What can hang from each mark
q69: q470 q749
q626: q291
q446: q470
q555: q776
q470: q69 q103 q232 q352 q446 q656 q760
q232: q470 q749
q20: q352 q656
q760: q324 q470
q259: q103 q776
q352: q20
q656: q20 q470
q291: q20 q626
q776: q259 q555
q749: q69 q232
q103: q259 q470
q324: q760

(in the rows, 128 means zero)
Known rows, with every way that one mark hangs from another
(q103 (q259 q776) (q470 (q352 q20) q760)): [148 117 165 126 134 103  80 164 142 101 125 167 113 104 103 124  98  79
  92 128 150 163  86 112 112 134 165 131 216  98  83 118  90  63  59 108
 105 132 122 154  94]
(q470 q69 q352 q446): [156 151 139 128 116 100 130 136 143  97  94 198 108 105 115 136 110 116
 121 135 195 141 142 131 100 129 152 121 199 125 100 191  93  86  77 109
 108 117 120 150 131]
(q760 q324 (q470 q352)): [170 136 175 114 130  91 139 123 129 108  98 160  86 131 124 116 146  91
 129 137 168 151 146 131 113 146 160 163 205 115 120 137 145  77  74 123
 128 120 128 110 107]
(q749 (q69 (q470 q232 q446 q760))): [157 170 171 136 107 129 102 148 137  72 134 196  89 119 153 128 128  86
 123 165 166 155 147 133 110 116 133 143 192  96 127 180 122  96 105 137
  91 128 113 142 107]
(q259 q103 (q776 q555)): [163 107 151 113 101 100 109 151 110  93 128 200 100 106 139 147 150  94
 120 131 135 159  75 148  96 145 138 117 211  82 140 140  94  90  59 155
 117 130  93 150  88]
(q626 (q291 (q20 (q656 (q470 q69 q232 q352))))): [138 112 136 110 140 132 123 129 172 102 116 187 126  93 138 179 133  82
 108 131 164 173 142 122 108 141 156 155 207 101 103 172 101  54  89 106
  55 101 121 131 136]
(q291 q20 q626): [141 140 138 126 102 114 127 120 121  92 136 207 107 111 130 157 145  73
 133 129 172 157 121 140  91 147 155 126 205  92  79 193 114  68 108  95
  94 128 110 161 113]
(q555 (q776 (q259 (q103 (q470 q446 q656))))): [183 147 125 149 135  76  93 182 112 104 144 185  82 114 120 108 158  92
 115 149 136 140  65 137 110 144 160 119 183  86 107 142  75  84  61 143
  78 124  96 167 105]
(q259 (q103 (q470 q760)) (q776 q555)): [171 104 148 123 117 101  91 165 127  93 152 192 107 102 143 134 146  83
 105 130 119 163  52 142 100 155 139 131 195  91 134 133  91  98  44 167
 105 148  87 162  48]
(q626 (q291 (q20 q656))): [132 111 135 120 105 108 123 107 125 113 145 188 107 119 141 161 144  66
 134 130 145 171 127 123 108 138 158 123 208  81 111 203 109  78  81 127
 103 115 100 147 121]
(q259 q103 q776): [151 114 147 125  98 100 113 138 113  89 140 190  89 107 140 141 145 104
 133 133 140 164 103 155 110 145 142 117 212  62 133 148 108  99  74 141
 103 130 107 147 119]
(q776 (q259 (q103 (q470 q69 q232 q352))) q555): [165 141 125 121 144  91 108 157 150  90  96 199 119  94 118 149 147 102
  95 160 167 139  66 127  82 152 163 135 206 128 113 143  64  82  46 137
  79 109  99 158 102]
(q103 (q259 q776) q470): [150 116 149 119  91  91  96 170 115  92 115 184 101 126 114 133 143  85
 115 161 149 162  75 114 124 160 142 141 199  70 109 155  86  78  79 133
  93 138 122 160 129]
(q555 q776): [170 143 149 129 101  92 112 158  92  92 113 187  81 122 132 132 141  84
 131 130 146 151 118 115 103 126 145 121 225  83 108 156 104  83  86 141
 106 114  88 146 124]
(q291 (q20 q352 q656) q626): [115 118 133 120  89 107 129  95 118 110 142 219 127 117 156 150 160  65
 131 134 148 155 117 152 101 148 155 117 188  86  89 216 133  74  98  93
 102 113 109 149 102]
(q103 q259): [139 146 131 129 102 100 106 151 106  97 105 180  98 127 119 138 138  90
 130 152 169 157 115 120 104 146 160 121 197  81 110 169  92  96  98 124
 109 126 113 144 138]
(q324 (q760 (q470 q69 q352 q446 q656))): [150 138 148 127 167 107 132 152 140 104  68 180  97 102 106 117 120  99
 114 135 203 141 128 131  96 137 158 151 156 106  90 168 118  63  78 122
  94 120 134 158 105]
(q232 (q749 (q69 (q470 q103)))): [138 139 144 126 104  86 154 131 112  93 119 190  87 108 133 138 158  74
 131 176 139 140 140 150  93 134 133 143 227  79 120 180 120  98  98 166
  62 133  96 168 139]
(q103 q470): [159 137 138 136 100  85 123 150 107  87 118 185  92 127 127 132 148  96
 127 146 150 158 101 121 115 158 148 143 197  93 114 179 103  90  98 144
 104 130 105 162 128]
(q760 q324 (q470 q352 q446)): [185 150 180 121 123  91 133 134 134 111 113 168  84 138 122 106 138 100
 127 131 177 145 146 129 129 141 151 157 193 129 122 149 146  79  76 108
 139 123 138 115 103]
(q232 (q470 q760)): [137 135 132 118 111 106 119 134 104 110 122 178  93 113 122 126 124  74
 122 137 157 142 135 130  86 134 135 127 200  97 113 143 104 110  96 140
 105 141  90 143  92]
(q232 (q470 q103 q760)): [145 136 119 122 112 101 127 136 102 110 141 171  92  99 122 115 129  78
 123 133 144 137 132 149  72 139 134 126 191  98 115 138  93 122  86 135
  83 146  94 153  67]
(q69 q749): [139 161 127 124 108  87 131 149 115 104 119 176  86 118 144 148 130  79
 146 147 160 158 119 121  97 155 147 125 211  84 127 168 115 101 110 128
 104 134 104 153 147]
(q232 (q470 (q352 q20) q446 q760) q749): [142 143 151 116 148  95 129 140 131 135 138 188 102 107  97 126  92  73
  96 115 167 123 149 110 100 104 135 120 223 132  84 118 124  81  89  99
 121 127  97 159  95]
(q103 (q259 (q776 q555)) (q470 q656)): [154 105 144  99 123  96  98 185 120  95 102 190 119 113 110 138 151  68
  97 165 138 154  47 115  94 160 150 147 165  80 107 129  58  59  55 147
  97 143 113 163  86]
(q324 (q760 (q470 q69 q232 q656))): [140 138 140 120 165 124 123 153 123  89  63 187  94 100 131 135 154  82
 122 145 193 147 121 122  94 141 151 167 146  69  95 145 125  67  97 137
  76 116 123 157 119]
(q656 (q470 q760)): [151 144 133 130 124 123 114 157 119  88 126 173  95 110 139 133 130  81
 124 126 141 163 136 132 107 143 149 135 198  96 132 144 109  94 112 142
 100 143 104 136 106]
(q760 (q470 q103 q232 (q352 q20))): [175 155 163 134 151 107 127 158 122  98 119 171  81 108 118 132 121 104
 116 119 155 157 124 136 106 128 161 154 206 111 101 107 127  66  89  90
  83 106 118 143 102]
(q555 (q776 q259)): [163 154 138 124 108  86 108 153  85  97 102 185  81 120 115 125 138  66
 128 149 145 135 110 107  98 123 154 104 239  90 110 145  84  81  76 140
 106 112  85 149 132]
(q291 (q20 (q656 q470)) q626): [129 121 139 122 105 116 126 128 122 107 134 197 113 114 139 149 155  64
 129 129 152 167 128 146 116 163 157 141 205  93  96 199 113  62 127 100
  67 126 118 148 128]
(q760 q470): [159 143 152 128 112 100 130 150 100 102  98 180  73 134 127 133 143  90
 135 147 157 163 119 132 120 143 147 146 199  90 124 156 129  84 102 144
 107 129 101 139 128]
(q103 q259 (q470 q69 q232 (q760 q324))): [153 146 136 121 128 111  83 146 156  95 115 177 124 107 141 121 165  76
 112 152 187 146 108 111 110 155 156 161 157  93  90 143 102 100  70 127
  93 132 135 134 105]
(q555 (q776 (q259 q103))): [164 147 129 142 114  83  99 153  92 101 124 181  75 113 127 125 151  85
 130 142 139 145  95 136 101 131 159  98 238  78 119 140  91  97  70 149
  95 113  82 146 125]
(q69 q470): [148 131 148 127  97 104 128 130  94  90  86 184  82 134 131 142 138  88
 139 152 152 162 137 141 109 138 145 154 215  92 125 170 114  86 110 148
 111 134 107 143 123]
(q103 (q259 q776) (q470 q656)): [143 110 140 115 120  97 100 172 123  93 114 180 108 115 112 131 146  79
 110 166 143 159  76 122 105 160 153 147 166  61 100 140  73  68  70 134
  82 143 125 159 118]
(q291 q20): [146 150 142 129  98 104 126 123 119  92 130 194  96 119 128 148 137  84
 139 117 161 160 123 137  93 139 155 119 198  79 106 182 119  84  98 118
 100 118 102 157 122]
(q776 (q259 (q103 q470)) q555): [165 135 122 129 117  76 107 158 104 100 121 191  97 116 122 134 164  88
 115 155 138 146  50 137  99 164 160 121 209 107 134 154  75  95  66 165
 105 127  85 164  99]
(q446 (q470 q69 (q103 q259) (q352 q20) q656)): [130 125 109 136 157  96 120 136 133 122  75 172 125  80  89 121 117  92
 107 152 189 147 122 164  67 135 171 133 186  94  70 131  59  70  69 105
  69 119 118 160 109]
(q20 q352 (q656 q470)): [129 118 131 118  96 102 130 133 102 105 114 190 109 123 159 132 157  87
 129 139 121 160 127 145 128 154 145 133 188  84 142 177 128  88 117 137
 104 116 112 129 132]
(q352 (q20 (q656 (q470 q446)))): [149 139 154 137 113 101 111 154 101 118 118 185  91 124 130 119 131  94
 130 111 150 161 126 134 154 139 155 128 200 106 120 170 116  70 132 112
 105 114 119 147 153]
(q232 (q470 q352) q749): [133 125 138  98 126  80 159 130 119 121 111 186 101 116 100 145 123  78
 108 152 160 126 152 109  82 131 130 137 235 112 102 140 115  87  89 124
 103 124  94 151 125]
(q259 (q103 (q470 q446 (q656 q20))) q776): [172 121 151 121 131  93 105 159 114 110 150 197 102 109 130 124 152 106
 129 136 139 165  55 155 115 159 138 128 175  67 122 117  99  88  77 118
 103 140 126 158 108]
(q760 (q470 q446 q656)): [166 150 148 132 134 106 129 162 114 107 109 188  79 129 124 121 138  94
 127 146 162 154 119 141 118 137 151 146 153  93 116 151 119  75  96 128
 105 136 114 147 110]
(q20 q352 (q656 (q470 q103 q232 q760))): [141 137 122 124 121 126 117 146 125  95 160 188 120 102 177 124 151  78
 119 131 106 155 134 149 103 148 144 138 160  87 142 143 121 110  96 116
  75 125 114 129  69]
(q749 (q232 (q470 q69 q446 (q656 (q20 q352))))): [135 144 124  73 131  99 113 134  96 132  80 217 132  82 134 136 155  90
 126 144 181 138 102 162 102 133 111 127 153  94 110 136 115  85 106  95
  98 119 108 133 122]

Rows
[171 143 148 131 130  92 146 150 120 103 112 166  82 117 117 124 126 103
 125 138 149 155 130 147  95 144 158 147 206 111 118 143 113  90  73 118
  84 128 111 140  93] -> (q760 (q470 q103 q352))
[180 151 143 145 153  96  81 175 143  87 157 173  97 105 133 121 129  83
  96 144 132 146  91 110  89 133 163 125 225 105 106 113  85  93  40 126
  75 112  90 144  70] -> (q555 (q776 (q259 (q103 (q470 q232 q352 q760)))))
[157 149 160 137 164 107  99 170 117  99 102 156  87 109 103 121 123  95
 109 118 180 155 103 116 105 139 168 153 193  93  86 116 129  64  93  82
  82 101 140 153 100] -> (q324 (q760 (q470 (q103 q259) q232 (q352 q20))))
[154 114 132  99 127 104 110 172 115  99 115 188 117  94 112 135 146  70
 109 151 133 144  73 140  66 150 153 126 163  76 113 119  50  76  46 131
  89 143 113 157  66] -> (q470 (q103 (q259 (q776 q555))) q656)
[140 121 148 122 122  99 135 141 126 104 105 170 105 121 130 131 126  91
 122 140 142 161 149 128 112 153 162 142 217 112 130 174 100  80 101 122
  91 114 118 125 133] -> (q20 (q656 (q470 q352)))
[150 141 154 124 161 120 122 159 111  85  94 179  85 117 134 131 152  77
 124 143 170 153 121 113  97 143 151 166 152  69 109 136 136  67 104 128
  94 117 124 151 101] -> (q324 (q760 (q470 q232 q656)))
[170 152 159 136 133 106 119 165 124  99 115 176  91 112 106 130 104 114
 115 101 165 158 134 132 132 131 157 134 216 126 110 141 116  56 122  95
 112 113 129 144 138] -> (q656 (q470 (q352 q20) q446))
[166 171 122 137 123 125 109 153 143  86 146 202 109  88 145 127 126  98
 121 128 174 137 135 138  88 126 141 124 157 107 106 161  89 116  74 106
  78 132 116 161  77] -> (q470 q69 q103 q232 q446 q760)
[168 133 120 144 141  76  99 171 105 100 128 176  85 107 123 117 166  81
 116 154 126 145  68 138  96 148 168 124 197  72 105 130  73  83  58 160
  69 123  87 161 110] -> (q555 (q776 (q259 (q103 (q470 q656)))))
[135 141 120 107 130 127 115 132 108 113  89 199 122  92 152 142 142  85
 130 122 150 160 108 157 101 139 137 122 192  87 125 119 129  97 114 131
 111 133 110 127 121] -> (q656 (q20 q352) (q470 q69 q760))
[157  96 147 126 142  92 122 152 149  88 141 175 106  98 125 133 138 108
 106 145 132 161  88 152  91 159 159 146 185  77 111 134  87  75  46 136
  79 133 119 153  91] -> (q259 (q103 (q470 q352 q656)) q776)
[150 146 149 102 160 114 119 106 113 119 124 172 116 105 143 113 154  58
 142 127 155 144 134 134  72 138 164 129 171  86 112 103 118 100  77 116
 147 139 125 113  84] -> (q470 (q656 q20) (q760 q324))
[179 149 127 137 111  76 101 170 110 102 134 199  95 122 117 125 155  97
 113 151 145 143  49 137 115 159 153 115 195 122 136 166  77  97  67 147
 112 129  95 171  93] -> (q776 (q259 (q103 (q470 q446))) q555)
[116 123 121  77 140  90 157 115  85 142 105 209 118 110 123 147 159  61
 123 153 136 127 112 134  75 133 119 126 188  72 106  97 136  87 106 122
 122 128  96 143 123] -> (q232 (q470 (q656 (q20 q352))) q749)
[152 161 141 137 156 122  90 159 143  96 145 166 113  94 119 128 103  89
 102 119 162 152 127 121  80 122 178 123 194 108  85 110  90  89  71  75
  87 116 124 142  76] -> (q470 (q103 q259) q232 (q352 q20) q760)
[155 108 151  84 135 110 108 160  87 117  80 189 114 108 111 141 146  60
 123 160 128 159  61 153  70 147 142 149 190  76 121  83  65  71  69 126
  97 150 124 142  68] -> (q69 (q470 (q103 (q259 (q776 q555))) (q656 q20)))
[152 136 123 130  91  97 131 147 106 108 147 192 106 117 154 113 155 103
 129 128 117 151 119 164 129 156 137 127 165  97 146 181 119 103 109 113
  90 124 125 143 103] -> (q20 q352 (q656 (q470 q103 q446)))
[158 137 152 115 184  99 142 141 100 116  92 160  93 104 110 114 134  85
 131 126 159 150 106 139  66 151 162 147 183  89 105 109 122  79  81 103
  96 122 133 147  80] -> (q324 (q760 (q470 q103 q352 (q656 q20))))
[178 150 135 137 142  87  96 167 145 104 149 186 110 110 116 117 120  91
  93 142 144 140  71 130  90 146 165 111 199 149 129 149  71 101  34 134
 116 134  95 158  45] -> (q776 (q259 (q103 (q470 q352 q446 q760))) q555)
[159 143 137 131 138 113 100 140 133 111 136 159 104 114 132  95 150  71
 126 146 155 142 138 159  91 143 162 159 135  97 111 131  97 103  68 117
 103 160 148 129  44] -> (q69 (q470 (q103 q259) q446 q656 (q760 q324)))
[140 104 142 117 129 115 130 126 148 110 138 170 112 112 129 163 128  76
 118 123 138 180 141 126 112 147 163 143 223 103 117 178 108  59  90 113
  81 113 116 131 124] -> (q626 (q291 (q20 (q656 (q470 q352)))))
[153 122 153 115  95 117 101 163 113  80 114 183  94 119 127 143 140  84
 121 166 140 161 109 138 104 142 134 161 199  67 122 121  89  82  86 112
  69 136 133 145  99] -> (q69 (q470 (q103 (q259 q776)) q232))
[161 112 145 127 133 108 106 165 137  76 154 191 102 100 145 141 163 101
 112 151 131 163  80 142 104 160 144 155 163  55 117 123  97  80  69 136
  70 130 117 158 101] -> (q259 (q103 (q470 q232 q656)) q776)
[151 139 143 130  99 101 121 155 111 108 124 187  95 130 138 121 139  94
 131 136 146 159 135 131 142 153 146 133 189 104 139 192 105  89 122 123
  98 125 120 140 140] -> (q20 (q656 (q470 q446)))
[133 134 122 114 139 115 123 109  97 121 114 200 131 110 147 123 136  63
 131 155 140 156 118 155  63 130 136 117 176  74 124 115 117 101  87 123
 142 133  96 131  66] -> (q446 (q470 (q656 (q20 q352)) q760))
[110 141  99 108 150 105 130 143 136 130  94 172 104  80 133 137 121  57
 124 154 177 138 125 141  59 145 140 134 166  82  96 132  90 104  94 146
  66 154  94 153 112] -> (q232 (q470 (q69 q749) q656 q760))
[132 144 128 107 149 122 120 118 103 112 122 198 125 103 154 133 138  70
 132 132 134 151 113 146  68 128 153 108 163  76 116 114 122 100  84 117
 141 132 106 128  77] -> (q470 (q656 (q20 q352)) q760)
[172 167 159 126 119 110 123 153 142  80 136 197 103 123 126 140 112 111
 116 137 176 146 148 108 102 128 147 132 193 122 115 165 105  82  87  83
 117 108 127 140 111] -> (q470 q232 q352 q446)
[153 142 122 125 118  89 111 144 100 102 114 194  95 111 124 140 153  85
 124 149 146 142  80 143  84 146 163 102 215 104 140 150  79  98  66 153
 119 123  85 150 100] -> (q776 (q259 q103) q555)
[123 138 142 105 101  79 151 130 109 111 117 195  90 109 116 138 154  71
 120 174 162 125 137 123  94 132 118 122 229  79 109 172 122  96 110 162
  80 121  82 161 167] -> (q232 q470 (q749 q69))
[154 118 147 123 122 115 124 139 155 114 155 179 110 118 127 154 120  87
 115 118 148 175 138 125 127 143 154 138 209 115 120 189 108  60  92  98
  89 114 124 136 117] -> (q626 (q291 (q20 (q656 (q470 q352 q446)))))
[173 145 147 131 140  99 110 141 142 101 155 172 109 115 140  96 154  77
 121 132 156 139 122 128 107 151 157 152 134 107 109 152 111  93  67 130
 124 148 131 144  64] -> (q103 (q470 q446 q656 (q760 q324)))
[158 167 121 126 161 119 132 162 148  97 183 202 115  95 142 131 136  67
 110 140 138 125 149 117  72 122 142 130 142  96 104 125  99 104  70  99
  83 143 109 168  59] -> (q470 q103 (q232 q749) q446 q656 q760)
[128 120 152 139 134  97 114 105 122 128 115 175 117 115 124 110  96  66
 115 137 157 158 155 130  92 120 165 120 231 117 104 162 102  86  74 115
 124 112  94 139  84] -> (q446 (q470 (q352 (q20 q656)) q760))
[156 148 133 138 153 105  95 176 162 101 138 170 119 114 111 112 109  88
  94 151 165 152 108 114  92 146 173 139 147 116  89 155  73  85  58 103
  98 143 129 152  69] -> (q103 q259 (q470 q352 q446 q656 q760))
[172 167 129 132 133 114 128 162 129  81 155 195 102 103 135 127 142 102
 124 138 154 138 131 137  84 138 149 135 138  92 114 148  85  93  88  94
  84 127 126 159  85] -> (q470 q103 q232 q446 q656)
[187 161 128 147 117  87  83 183 126  93 126 203  89 105 130 124 160 105
 112 149 166 139  66 126 126 138 142 124 200  93 101 150  82  90  68 133
  61 108  99 169 132] -> (q555 (q776 (q259 (q103 (q470 q69 q232 q446)))))
[123 121 112 107 128 102 139 131 112 114  71 189 102  90 109 136 144  86
 122 153 181 132 130 150  76 139 140 141 168  82  91 151  83  85  97 148
  75 131 100 153 132] -> (q232 (q470 q69 q656))
